Known rows, with every step that occurs
fekiz-zinu-vopa: [ 0.55 -0.55  0.59 -0.48 -1.18  2.79 -0.29 -0.44 -0.17 -0.37  0.19 -0.28
 -1.04 -2.60  0.22  0.81 -1.20  0.44]
tesad-fekiz-zinu: [-0.10 -0.34 -1.68 -0.36 -1.77 -0.10  0.36  0.90 -0.26  0.01 -0.31 -1.63
  0.19 -1.25  1.44  0.50  0.39  0.22]
kenafe-fekiz-zinu-tesad-vopa: [ 0.56 -0.86 -0.23  1.02  2.14  3.81 -0.53 -0.33 -0.75 -0.32 -0.54  1.55
 -0.49 -4.76  0.90  0.99 -0.86  0.82]
zofe-vopa-zinu-tesad-fekiz: [-1.28 -0.46 -1.98  1.44  2.04 -0.58 -0.40  0.96 -0.98 -0.50 -0.70 -0.97
  0.33 -2.78  0.76  0.54 -0.60  0.03]
vopa-tesad-fekiz-zinu: [-0.77 -0.28 -1.99  0.51 -1.01  4.26 -0.21  0.19 -0.53 -0.14  0.07 -1.09
 -0.53 -2.03  1.20  0.71  0.51  0.26]
fekiz-zinu-vopa-kenafe: [ 0.74 -0.44  0.48 -0.02 -1.30  5.69 -0.49 -0.28  0.21 -0.74  0.01  0.25
 -0.99 -1.63  0.30  0.13 -1.79  0.45]
zinu-tesad-fekiz: [-1.11  0.12 -1.95  0.69  1.17  2.24 -0.03 -0.15 -0.45 -0.04 -0.83 -0.58
  0.92  0.19  0.48  0.32 -0.19  0.06]
vopa-zinu-fekiz: [-0.32  0.17  0.04 -0.52 -0.96 -6.57  0.46  0.16 -0.07 -0.45 -0.30 -1.08
  0.09 -0.34  0.40  0.80  0.40 -0.28]
kenafe-fekiz: [ 0.18  0.10  0.44  0.71  0.11 -0.18  0.04  0.13 -0.15  0.18 -0.07  0.15
  0.77 -1.25 -0.08 -0.20  0.17  0.17]
vopa-kenafe-fekiz-zinu-tesad: [ 0.27 -0.28  0.03  1.39  0.75  5.82 -0.08 -1.16  0.08 -0.82 -0.41  0.96
  0.45 -1.11  0.86  0.22 -1.76  0.93]
vopa-zinu-tesad-fekiz: [-1.54  0.14 -1.69  0.70  0.89 -1.06  0.06  0.11 -0.52 -0.47 -0.71 -1.12
  0.58 -0.66  0.99  0.96 -0.98 -0.12]
fekiz-zinu-tesad-vopa-kenafe-zofe: [ 0.55 -0.92 -1.30  0.49  1.40  7.72 -0.48 -0.15 -0.22 -1.37 -1.11  1.23
 -1.79 -1.68  0.61  0.88 -0.61  0.61]
kenafe-vopa-tesad-fekiz: [-0.95  0.01 -2.11  0.36 -0.83  3.78 -0.63  0.41 -0.71  0.50  0.06 -0.37
  0.47 -0.82  0.36 -0.15  1.26 -0.60]
vopa-tesad: [-0.67  0.03 -0.30  0.86  0.74  4.42 -0.56 -0.67 -0.24 -0.14  0.35  0.53
 -0.70 -0.84 -0.24  0.20  0.09  0.04]
kenafe-zofe: [-0.13 -0.10 -0.48 -0.27 -0.42  0.84  0.29  0.14  0.00 -0.49 -0.42 -0.73
 -0.53  0.81 -0.41  0.36  0.95 -0.03]
zofe-vopa-tesad: [-0.35 -0.58 -0.55  1.60  1.86  4.99 -1.03  0.09 -0.71 -0.17  0.38  0.67
 -0.93 -2.94 -0.43 -0.22  0.37  0.20]
zofe-vopa-zinu: [-0.17 -0.61 -0.02  0.74  0.90 -2.76 -0.37  1.12 -0.53 -0.44  0.11 -0.41
 -0.60 -3.00  0.28  0.22 -0.49  0.01]
vopa-zofe: [ 0.19  0.17  0.23  0.93 -0.10  3.58 -0.89  0.25  0.07 -0.59 -0.04  0.15
 -1.07 -1.31 -0.04  0.65 -0.88  0.08]
fekiz-zinu: [ 0.45 -0.48 -0.03 -0.41 -1.12  0.53  0.26 -0.20  0.00 -0.28  0.18 -0.36
 -0.54 -1.09  0.91  0.64 -0.36  0.45]

Rows
[ 0.74 -0.46  1.06  0.24 -1.05  2.67 -0.23 -0.29 -0.33 -0.17  0.15 -0.17
 -0.27 -3.83  0.14  0.61 -1.06  0.65] => kenafe-fekiz-zinu-vopa
[-0.10 -0.51  0.27  0.44 -0.40  7.25 -0.83 -1.14 -0.41 -0.49  0.56  0.22
 -1.75 -3.44 -0.04  0.99 -1.14  0.49] => fekiz-zinu-vopa-tesad
[-0.06 -0.01 -0.13 -1.03 -1.80 -6.61  0.29  0.17 -0.27 -0.10 -0.12 -0.76
  0.45 -0.19  0.47  0.59  0.76 -0.69] => kenafe-vopa-zinu-fekiz
[ 0.42 -0.02  0.14  0.39 -0.95  3.54 -1.05  0.28 -0.11 -0.22  0.14  0.44
 -0.71 -1.17  0.06  0.43 -0.48 -0.32] => kenafe-vopa-zofe
[ 1.40 -0.72 -0.05  0.81  0.11  3.79 -0.60  1.12 -0.21 -0.39 -0.38  1.43
 -0.61 -4.08  1.02 -0.11 -0.44  0.57] => tesad-vopa-kenafe-fekiz-zinu
[ 0.50 -0.49 -0.38  1.18  0.96  3.35 -0.67  1.01 -0.08 -0.41 -0.16  0.62
 -0.17 -1.15 -0.14 -1.06 -0.27  0.15] => zofe-vopa-kenafe
[-1.20  0.18 -1.98  0.92  0.02  3.88 -0.47  0.36 -0.52  0.14 -0.12 -0.73
  0.04 -0.91  0.28  0.07  0.91 -0.19] => vopa-tesad-fekiz
[ 0.63 -0.54  0.00 -0.29 -1.75  6.48 -0.19 -0.12  0.20 -1.25 -0.42 -0.49
 -1.49 -0.90 -0.14  0.49 -0.87  0.46] => fekiz-zinu-vopa-kenafe-zofe
[ 0.09 -0.39 -1.64 -0.24 -2.45  5.83 -0.09  0.97 -0.09 -0.95 -0.89 -1.71
 -0.77 -1.00  0.40  0.39 -0.07  0.19] => tesad-fekiz-zinu-vopa-kenafe-zofe
[ 0.65 -0.81 -0.78  0.70  1.84  6.85 -0.78 -0.29 -0.23 -0.88 -0.67  1.92
 -1.23 -2.52  1.07  0.54 -1.57  0.69] => fekiz-zinu-tesad-vopa-kenafe
[ 0.41 -0.94 -0.67  0.29  1.97  4.13 -0.55 -0.47 -0.63 -0.50 -0.48  1.40
 -1.27 -3.50  0.98  1.20 -1.03  0.65] => fekiz-zinu-tesad-vopa
[-0.72 -0.62 -0.34  1.39  2.76  0.08 -0.51 -0.16 -0.69 -0.78 -0.24  0.26
 -0.37 -2.71  0.24  0.68 -1.43  0.29] => zofe-vopa-zinu-tesad
[ 0.38 -0.24 -0.30  1.86  3.04  6.14 -0.99  0.03 -0.37 -0.42 -0.91  2.46
  0.12 -2.67  0.10 -0.29 -1.00  0.35] => zinu-tesad-vopa-kenafe-fekiz
[ 0.21 -0.33 -0.79  1.16  2.98  6.32 -1.01 -0.04 -0.23 -0.59 -0.84  2.29
 -0.65 -1.40  0.15 -0.12 -1.23  0.18] => zinu-tesad-vopa-kenafe
[ 0.12  0.01 -0.59  0.20 -0.60  3.58  0.06  0.30  0.37 -0.87 -0.61 -0.21
 -0.48  1.73 -0.34 -0.32  0.40 -0.01] => vopa-kenafe-zofe
[-0.14 -0.50 -0.31  0.23  0.76  3.31  0.10 -1.47 -0.15 -0.61 -0.17  0.29
 -0.41 -0.81  0.83  1.09 -1.32  0.73] => fekiz-zinu-tesad
[ 0.70 -0.42 -0.96  0.27  0.60  4.43 -0.58  1.34 -0.08 -0.76 -0.94  0.90
 -1.39 -0.91 -0.23 -0.21  0.71 -0.10] => tesad-vopa-kenafe-zofe
[ 0.62 -0.40  0.45  0.25 -0.95  0.25  0.27 -0.09 -0.14 -0.09  0.11 -0.17
  0.27 -2.39  0.85  0.44 -0.23  0.65] => kenafe-fekiz-zinu
[-0.47 -0.92 -2.23  1.24  0.04  4.86 -0.66  1.02 -0.98 -0.16  0.06 -1.02
 -0.73 -4.18  0.98  0.30  0.82  0.38] => zofe-vopa-tesad-fekiz-zinu
